What can hang from each mark
memas: tifupab vifin
vifin: gosodip lilat memas sego vegu
tifupab: gamef gosodip lilat memas tuso vegu
gamef: dami sego tifupab
vegu: tifupab tuso vifin
gosodip: tifupab vifin
sego: gamef
lilat: tifupab tuso vifin
tuso: lilat tifupab vegu

Every row comes from one small tree of marks. The marks that hang from a mark follow it in brackets, in alphabetical order. Every link used is in the known rows. Which tree was each row made from?
In the rows, 128 means zero.
Known rows
tuso(vegu): [124 101  94 116  92 150 127 131  76  99  85 150  82 155 106 134 142 106
 107 100 117  88 111 108 176  98 122 136 145 141 144 135 147 168 135 141
 157]
tifupab(lilat(vifin) memas tuso(vegu)): [ 88 131 115 106  73 134  96 174  81 113 138 149  70 151  80 159 115 139
 118  97 137  79  92 177 160 109 113 125 115 121 121 135 132 197 114  90
 169]
lilat(tifupab(gamef gosodip memas(vifin)) tuso): [ 97 138  58 132  54  99 144 149 114  91  71 118  66 146  79 162 130 127
  89 141 107  93 107 144 161 114  78 128 116 111 192 113 162 210 113  96
 110]
sego(gamef(dami tifupab(lilat vegu(vifin(gosodip))))): [165 170 123  51  30 136 111 117 101 138 130 118 112 167 106 123  91 140
  93  65 131 117 124 152 155 119 113 103 151 155 101 136 141 170 146  88
 118]
vegu(tuso(lilat tifupab) vifin(memas sego)): [132 123 137  88  94 154 189 144  97  99 103 183  99 103  34 172 110 119
  71  84 105 105 109  93 139 115 141 138 106 120 174 127 177 179 102 122
 161]
gosodip(tifupab(memas tuso) vifin(vegu)): [109 160 105  87  79 122 144 119 116  90 116 140 100 145  89 187 136 173
  80 107 136 103 114 136 134 104 117 154 105 174 104 150 168 207 101  96
 130]
gamef(dami sego): [162 124  92  97  68 119 152  94  83 110  99 114  98 178 126 149 131 129
  93 103 114  99 167 106 190 100 113 131 155 159 127 151 142 148 129 119
 143]
gosodip(vifin(memas vegu)): [137 130  83  93  85 146 159 103 106  73  83 138 108 133  83 170 140 146
  68 106 131 123 147  81 126 125 128 146 130 153 116 145 169 209 114 109
 132]
lilat(tifupab tuso(vegu)): [110 106  95 123  92 146 142 165  84 105  58 153  68 147  87 133 128  99
 108 109 116  71  88 109 203 108 108 131 127 138 151 113 151 170 142 143
 169]
gosodip(vifin(lilat(tuso))): [120 122 102  98  95 137 157 128 103  95  80 127  73 145 109 159 123 130
  97 109 126  93 126 101 156 126  98 130 123 170 149 135 140 180 133 136
 162]
sego(gamef(dami tifupab(memas))): [174 132 103  60  55 113 130 109  91 116 115 127  98 187 128 135 117 120
 100 100 123 105 141 142 171  95 116 124 143 158 111 149 129 146 131  98
 130]
vegu(tifupab(memas)): [104 122 121 106  87 126 130 130  94 107 130 129 112 150  93 167 122 132
 112 110 119 102 112 142 153  88 107 144 149 130 166 144 128 175 119 110
 136]
sego(gamef(dami tifupab)): [181 128 100  68  60 126 138  94  85 122 108 128  94 182 140 120 122 113
 100  86 122 112 146 116 177 107 113 118 146 164 117 148 140 138 145 118
 138]
tuso(lilat(vifin) tifupab(memas vegu)): [103 140 111 125  96 136 133 167  84  87  88 134  91 160  80 161 115 126
  91 115 110  73  85 159 186  91 113 140 124 110 150 113 134 183 115  99
 183]
vegu(tuso): [123 122 115  98 115 140 156 130  92 105 116 151  91 154 110 144 130 125
 118  82 121  98 115 106 144 109 104 141 145 156 160 149 148 151 127 132
 168]
vifin(lilat): [117 113  98 106 108 153 141 124  80  99  99 119  97 143 122 152 132 116
 103  87 119 107 128 109 147 113 118 127 140 159 163 153 127 171 143 138
 160]
sego(gamef(tifupab(tuso))): [142 145 112  61  76 127 118 125  93 123 129 144  82 170 127 127 127 121
 115  67 146 108 108 130 144 116 101 123 132 164 121 144 149 160 149 111
 153]
tifupab(lilat(tuso vifin(gosodip sego))): [122 149 127  89  48 141 121 146  82 105 105 138  73 125  69 129  91 131
 105  88 114  94 140 108 142 142 119 118 109 141 136 123 136 195 156 113
 169]
gamef(dami sego tifupab(tuso(lilat vegu))): [160 132 108  75  54 122 141 132 100 134  88 159  80 189 105 123 126 115
  95  86 133  85 124 130 205  85 117 125 111 163  99 128 181 136 117 119
 159]
sego(gamef(dami)): [173 117  88  82  61 129 144  90  73 111 105 125  91 169 131 135 121 117
  99  94 114 110 149 109 173 113 113 116 161 152 134 155 128 148 140 117
 140]
tifupab(tuso(vegu)): [118 116  99 110  86 147 119 144  83 111 108 157  80 150 100 136 138 119
 110  88 133  91  96 126 161 108 114 133 139 141 138 138 156 175 134 129
 163]
gosodip(tifupab(gamef vegu) vifin(memas sego)): [134 174 104  94  32 125 158  73  97  70  90 127  97 125  85 168 129 166
  48 139 138 132 150 117 105 121 113 160 109 159 120 135 177 199  71 117
 108]
sego(gamef(dami tifupab(gosodip vegu(tuso)))): [163 159 104  59  61 122 142  98 100 141 108 137 106 188 125 124 105 126
 108  85 136 113 120 157 144 107  88 116 152 178 124 151 152 134 113 105
 136]
gamef(dami sego tifupab(lilat(vifin) vegu)): [142 166 117  84  54 123 117 117  88 129 126 106  98 195 125 141 111 149
  97  93 137  98 145 158 186 104 105 123 131 160  84 138 140 155 114  94
 156]
memas(tifupab(lilat(tuso) vegu)): [ 93 132 118 109  60 134 120 160 107 114 104 122  93 165  86 152 135 134
 123  78 141 112  88 156 127 118  96 118 151 144 131 148 142 199 138  94
 140]
gamef(dami tifupab(gosodip memas)): [149 137  98 107  68 117 129 116 108 125 101 113 109 179 121 150 123 130
  98 118 121 108 140 156 167  93 110 133 142 153 133 151 155 162 119  95
 127]
gosodip(tifupab(vegu)): [107 143 114 115  81 142 130 113  86  96 101 126 102 161 123 150 137 138
  95  96 135 105 110 134 155  95 109 141 146 166 126 145 156 173 118 130
 148]
gosodip(tifupab(gamef tuso)): [103 153  98 115  77 126 142 115  91 102 113 125  72 145 121 149 137 149
  97  92 134 114 120 139 142 113  90 141 113 149 152 138 170 173 117 125
 129]
tuso(lilat tifupab(gosodip(vifin(sego)) memas vegu)): [130 163 115 111  66 115 155 119 108 101  76 138 104 137  54 187 119 148
  66 150 113  87  91 142 139 101 118 158 119 142 166 130 164 197  84  92
 158]
tuso(tifupab(memas) vegu(vifin(gosodip))): [117 120 110 116  82 142 122 161  90  97  83 151 100 134  55 150 108 111
  83  98  92  69  96 135 200  92 136 134 136 116 162 109 139 198 150 119
 138]
tuso(lilat tifupab(gamef(sego))): [123 135  89 111  92 113 172 121  88  97  62 125  69 157  92 151 133 120
  86 101 109  86 125 109 192  94  98 141 111 129 187 112 162 156 122 125
 149]
gamef(dami tifupab): [168 128 106 101  82 137 141 108  93 118 107 123 103 176 137 127 133 123
  96  96 118 110 143 114 178 102 118 133 145 158 122 148 157 142 137 127
 148]
sego(gamef(tifupab)): [149 130 107  67  80 131 127 112  87 110 106 135  85 174 131 125 130 107
 112  79 131 105 123 110 160 107 110 126 139 164 130 142 141 154 151 123
 148]
tifupab(gosodip): [116 123  90 131  92 137 133 116  92 110  89 118  94 154 116 155 136 122
 108 105 121 104 126 119 151 112 104 133 152 146 171 148 153 181 137 118
 147]
sego(gamef): [140 118  96  81  80 133 133 108  75 101 104 133  82 160 122 140 129 111
 111  86 123 103 127 104 155 113 109 124 154 152 148 147 127 164 147 121
 148]
vifin(gosodip(tifupab) sego vegu): [137 155 107  78  58 151 145  94  87  88  86 142 118 118  77 138 121 136
  71  79 105 120 151  79 126 113 153 140 110 179 124 145 162 195 147 134
 129]
lilat(tifupab(gamef gosodip vegu) tuso vifin(memas)): [ 86 159  67 139  62 135 141 155  94  89  53 107  72 137  81 149 104 130
  81 135 131 106 120 155 156 140  72 125 114 108 159  95 156 209 111  98
 132]
memas(vifin(gosodip(tifupab))): [124 137 101 114  37 125 131  97  99  79  92 134 101 153 107 137 132 127
  86  84 104 107 139  90 170 103 125 125 138 163 140 141 167 198 151 134
 130]
gamef(sego tifupab(gosodip lilat(tuso) vegu(vifin))): [ 95 161 122  81  64 126 114 156 123 146 110 123  81 171  89 158 114 138
 107  84 159  93 103 172 154 108  80 121 125 157 122 119 172 192 116  85
 128]
vifin(memas): [126 112 102 110  82 144 140 120  88  85  94 134 101 143 102 152 136 121
  94  95 132 118 142 102 141 116 121 136 151 139 139 146 157 186 128 118
 147]
gamef(tifupab(memas tuso(vegu(vifin)))): [113 130 118  87  86 142 107 175 107 120 133 161  86 156  84 151 128 126
 102  91 133  84  82 164 165  95 120 138 119 128 118 124 159 187 123 104
 137]

Which tree is each row?
[202 144  65  42   4 131 143  68  81  91 101 145 117 135  76 121 114 122
  58  83  84 129 172  65 130 129 154 106 135 154 119 152 145 196 150 112
 109]  memas(vifin(gosodip sego(gamef(dami)) vegu))
[116 150  85 128  99 134 139 126  80  94  89 119  91 146 104 141 137 135
  86 106 117 102  98 140 154 109  91 147 141 123 178 121 149 170 122 128
 144]  tuso(tifupab(gamef vegu))
[100 126  93 118  52 109 113 128 109 107 126 122  92 156  87 178 137 140
 105 108 125 104 113 151 131 105 108 123 143 132 165 159 154 217 109  79
 127]  tifupab(gosodip lilat memas(vifin))
[110 106  97 111  70 150 145 126  96  84  84 112 121 143  92 168 136 111
  96  78 122 137 141 115 126 122 134 114 144 148 148 167 130 205 145 116
 125]  vifin(lilat memas(tifupab))
[110 122  63  87  33 120 122 155  98  75  61 143  66 139  69 122 111 106
  86 105 105  89 123 131 155 109 106 112 108 130 166 106 141 206 135 128
 112]  tifupab(gamef memas(vifin(gosodip lilat(tuso(vegu)))))
[125 158 118  70  74 111 113 134 104 106 111 122 107 194 113 149 134 136
 101 103 146  89 120 157 156  82 107 150 140 167 102 136 145 167 113  95
 143]  gamef(sego tifupab(memas vegu))
[108 181  85 101  76 114 139 135  92 111 103 109  87 158 105 153 130 154
  89 108 138  96 105 149 155 119  79 145 127 141 147 124 151 174 113 102
 140]  lilat(tifupab(gamef(sego) tuso vegu))
[109 117 104 108  61 115 127 121 100  94 138 136 112 153  87 168 133 130
 102 112 107 104 112 131 151  87 112 134 150 120 167 145 139 196 114 109
 125]  vegu(tifupab(memas(vifin)))
[120 156  88 114  78 127 146 137  74  81 104 113  81 126  81 161 113 136
  80 145  93  93 134 127 156 124 118 151  97 105 169 121 118 188 115 105
 143]  lilat(tifupab(gamef memas) vifin(sego))
[122 122  96  77 105 155 165 129  99  88 100 163 111 131  76 151 130 131
  91  70 132 125 134  93 111 119 125 137 131 154 133 149 168 182 113 116
 144]  vifin(memas vegu(tuso))
[156 148  99  18  87 145 178  87  88  98 111 160 100 119  76 164 110 137
  80  83 114 117 137  76  94 135 133 129 102 194 141 161 129 174 112 127
 144]  gosodip(vifin(lilat sego(gamef) vegu(tuso)))
[ 90 141  96 106  36 126 130 151 111  95  89 117  87 148  72 151 129 139
 102  89 152 138 113 163 100 130  87 119 134 122 137 135 158 213 113  84
 103]  vifin(memas(tifupab(gamef lilat(tuso) vegu)))
[124 137  95  70 125 152 178 114 105  93 100 145 104 134  94 169 125 145
  89  84 117 109 125  90 122 124 116 138 115 184 148 155 144 175 115 132
 156]  gosodip(vifin(lilat vegu(tuso)))
[147 148  46  88  46 115 141 120 105  92 128 131  95 148  89 152 140 159
  66 106 111 126 137 142 123 115 111 128 119 115 135 145 165 203  99  85
  95]  tifupab(gamef(dami) memas(vifin(vegu)) tuso)
[111 137  73 145  99 127 149 114  87 106  73 111  81 141 102 152 133 125
  91 113 106 103 118 134 164 113  88 139 130 124 210 126 159 177 131 125
 133]  tuso(tifupab(gamef gosodip))
[127 164  90 109  57 135 149 144  80  85  66 122  68 118  71 120  92 124
  82 121  88  92 143  96 168 147 105 132  92 119 168  95 135 187 157 127
 150]  lilat(tifupab(gamef) tuso vifin(gosodip sego))
[125 166 105  94  36  98 146  94  93 130 129 109  74 164 118 161 122 171
  89  88 144 114 152 159 162 109  87 127 110 166 123 151 170 160  97 101
 114]  gosodip(tifupab(gamef(dami sego) lilat tuso))
[116 127 119 108 118 140 183 152 100 107  83 153  87 149  90 151 122 117
 111  92 110  86  90  96 175 106 107 139 124 146 175 135 160 144 122 126
 187]  vegu(tuso(lilat(tifupab)))
[ 85 143 100 126  73 123 133 110  98 135 122 105  90 135  94 163 118 146
 114 107 129 124 116 158 127 112  75 129 131 124 206 141 151 182 110 106
 111]  vegu(tifupab(gamef gosodip lilat))
[148 134  95  82  41 142 134 101  84  85 102 133 111 121  85 138 120 118
  76  87  92 117 151  73 122 128 147 118 129 159 162 152 136 204 154 138
 142]  memas(vifin(gosodip lilat sego))
[ 94 155 141  97  40 142 123 138 111 112 131 136 103 119  70 167 101 158
  86  58 149 124 126 142 129 129 121 118 121 149 118 142 177 222 131  94
 121]  vegu(vifin(gosodip(tifupab(lilat tuso)) memas))
[112 149  81  83  61 121 126 152 134 109 105 154  97 161  72 156 140 135
  88  88 132 112  94 143 122  98 117 125 100 140 135 138 196 215 111  76
 129]  gamef(tifupab(gosodip memas(vifin(vegu)) tuso(lilat)))
[162 140 108  75  62 103 136 112 102 115 110 118 105 196 123 148 127 132
  94 109 124  94 160 138 188  82 116 139 137 166 104 146 145 147 118  99
 133]  gamef(dami sego tifupab(memas))
[ 96 152 123  76  83 104 160 113  97 132 142 132  86 152  87 160 110 150
 122  82 132 108 125 142 138 101  72 137 121 148 182 140 146 146  93 113
 126]  vegu(tifupab(gamef(sego) lilat) tuso)
[ 97 121 106 113  59 113 134 135 115 114  79 148  81 151  64 170 110 128
 106 148 124  76  96 156 176  91  84 139 127 141 162 117 152 195  98 110
 127]  lilat(tuso(vegu(tifupab(gosodip(vifin) memas))))
[125 134 100 114  59 146 126 128  84  75  82 124 101 141  93 134 103 120
  90  92 114 110 164  99 161 131 126 122 139 131 129 125 140 202 157 114
 154]  lilat(vifin(gosodip memas))
[124 158  83  91 109 138 170 127  95  93  76 147 100 125  70 125 113 135
  84  67  96 106 119 101 140 118 107 140 114 144 186 119 161 169 145 133
 136]  vifin(gosodip vegu(tuso(tifupab(gamef))))
[123 170  82  96  34  90 125 108 101 128 109  87  95 176 101 170 116 164
  90 128 140 110 144 196 139 100  81 131 140 142 142 146 145 177  78  63
  99]  tifupab(gamef(dami sego) gosodip lilat memas vegu)
[142 115 110  71  66 139 131 136  67 103 110 169  86 124  48 164 112 103
  79 106  95  77  98 131 173  97 146 130 122 118 157 123 123 190 124 116
 133]  tuso(tifupab(memas) vegu(vifin(sego(gamef))))
[144 141  97  66  37 138 170 121 119  82  86 172 122 131  32 137 127 118
  83  61  79 129 126  64 102 120 156 118 110 148 153 153 169 208 144 109
 125]  memas(tifupab vifin(gosodip sego vegu(tuso(lilat))))
[ 93 138  82 118  95 155 124 132  89 114 104 116  91 140  90 163 121 140
 103  87 122 110 127 133 140 127 113 119 119 136 148 144 146 209 131  94
 148]  tifupab(gosodip lilat(vifin(vegu)))
[114 153 135  90  67 128 181 112 120  83  81 162  98 151  83 171 118 152
  80 105 148 110 110 118 136  99 105 149 118 178 114 137 193 172  69 115
 155]  gosodip(tifupab(vegu(tuso(lilat))) vifin(memas))
[105 144  93 122  70 126 143 114 119 114  97 103 107 150 101 189 132 144
 103 101 123 121 115 141 124 135 103 120 133 167 162 170 139 215 138 101
 129]  memas(tifupab(gosodip(vifin(lilat)) tuso))
[ 98 135 130  91  81 126 110 178 103 111 121 133  64 170  97 145 111 132
 122  94 141  83 109 164 165 110  98 127 104 138 115 120 140 184 129  92
 167]  gamef(tifupab(lilat(tuso vifin) memas))
[ 91 140 137 104  82 134 121 137  95 141 164 134 101 138  92 163 120 154
 126  75 145 116  91 153 129 113  93 128 139 138 160 155 146 179 122 107
 154]  vegu(tifupab(lilat tuso))
[126 159 118  86  76 157 122 141  89 116 153 146 104 122  80 161 125 151
  84  92 130 112  98 135 108 128 122 140 137 129 134 141 152 197 116 105
 146]  tifupab(tuso vegu(vifin(sego)))
[124 163 119  90  88 140 108 144 101 121 131 137 102 169 122 130 136 143
 106  79 154 109  89 151 131 111  99 142 140 159 113 140 165 168 130 111
 163]  gamef(tifupab(tuso vegu))
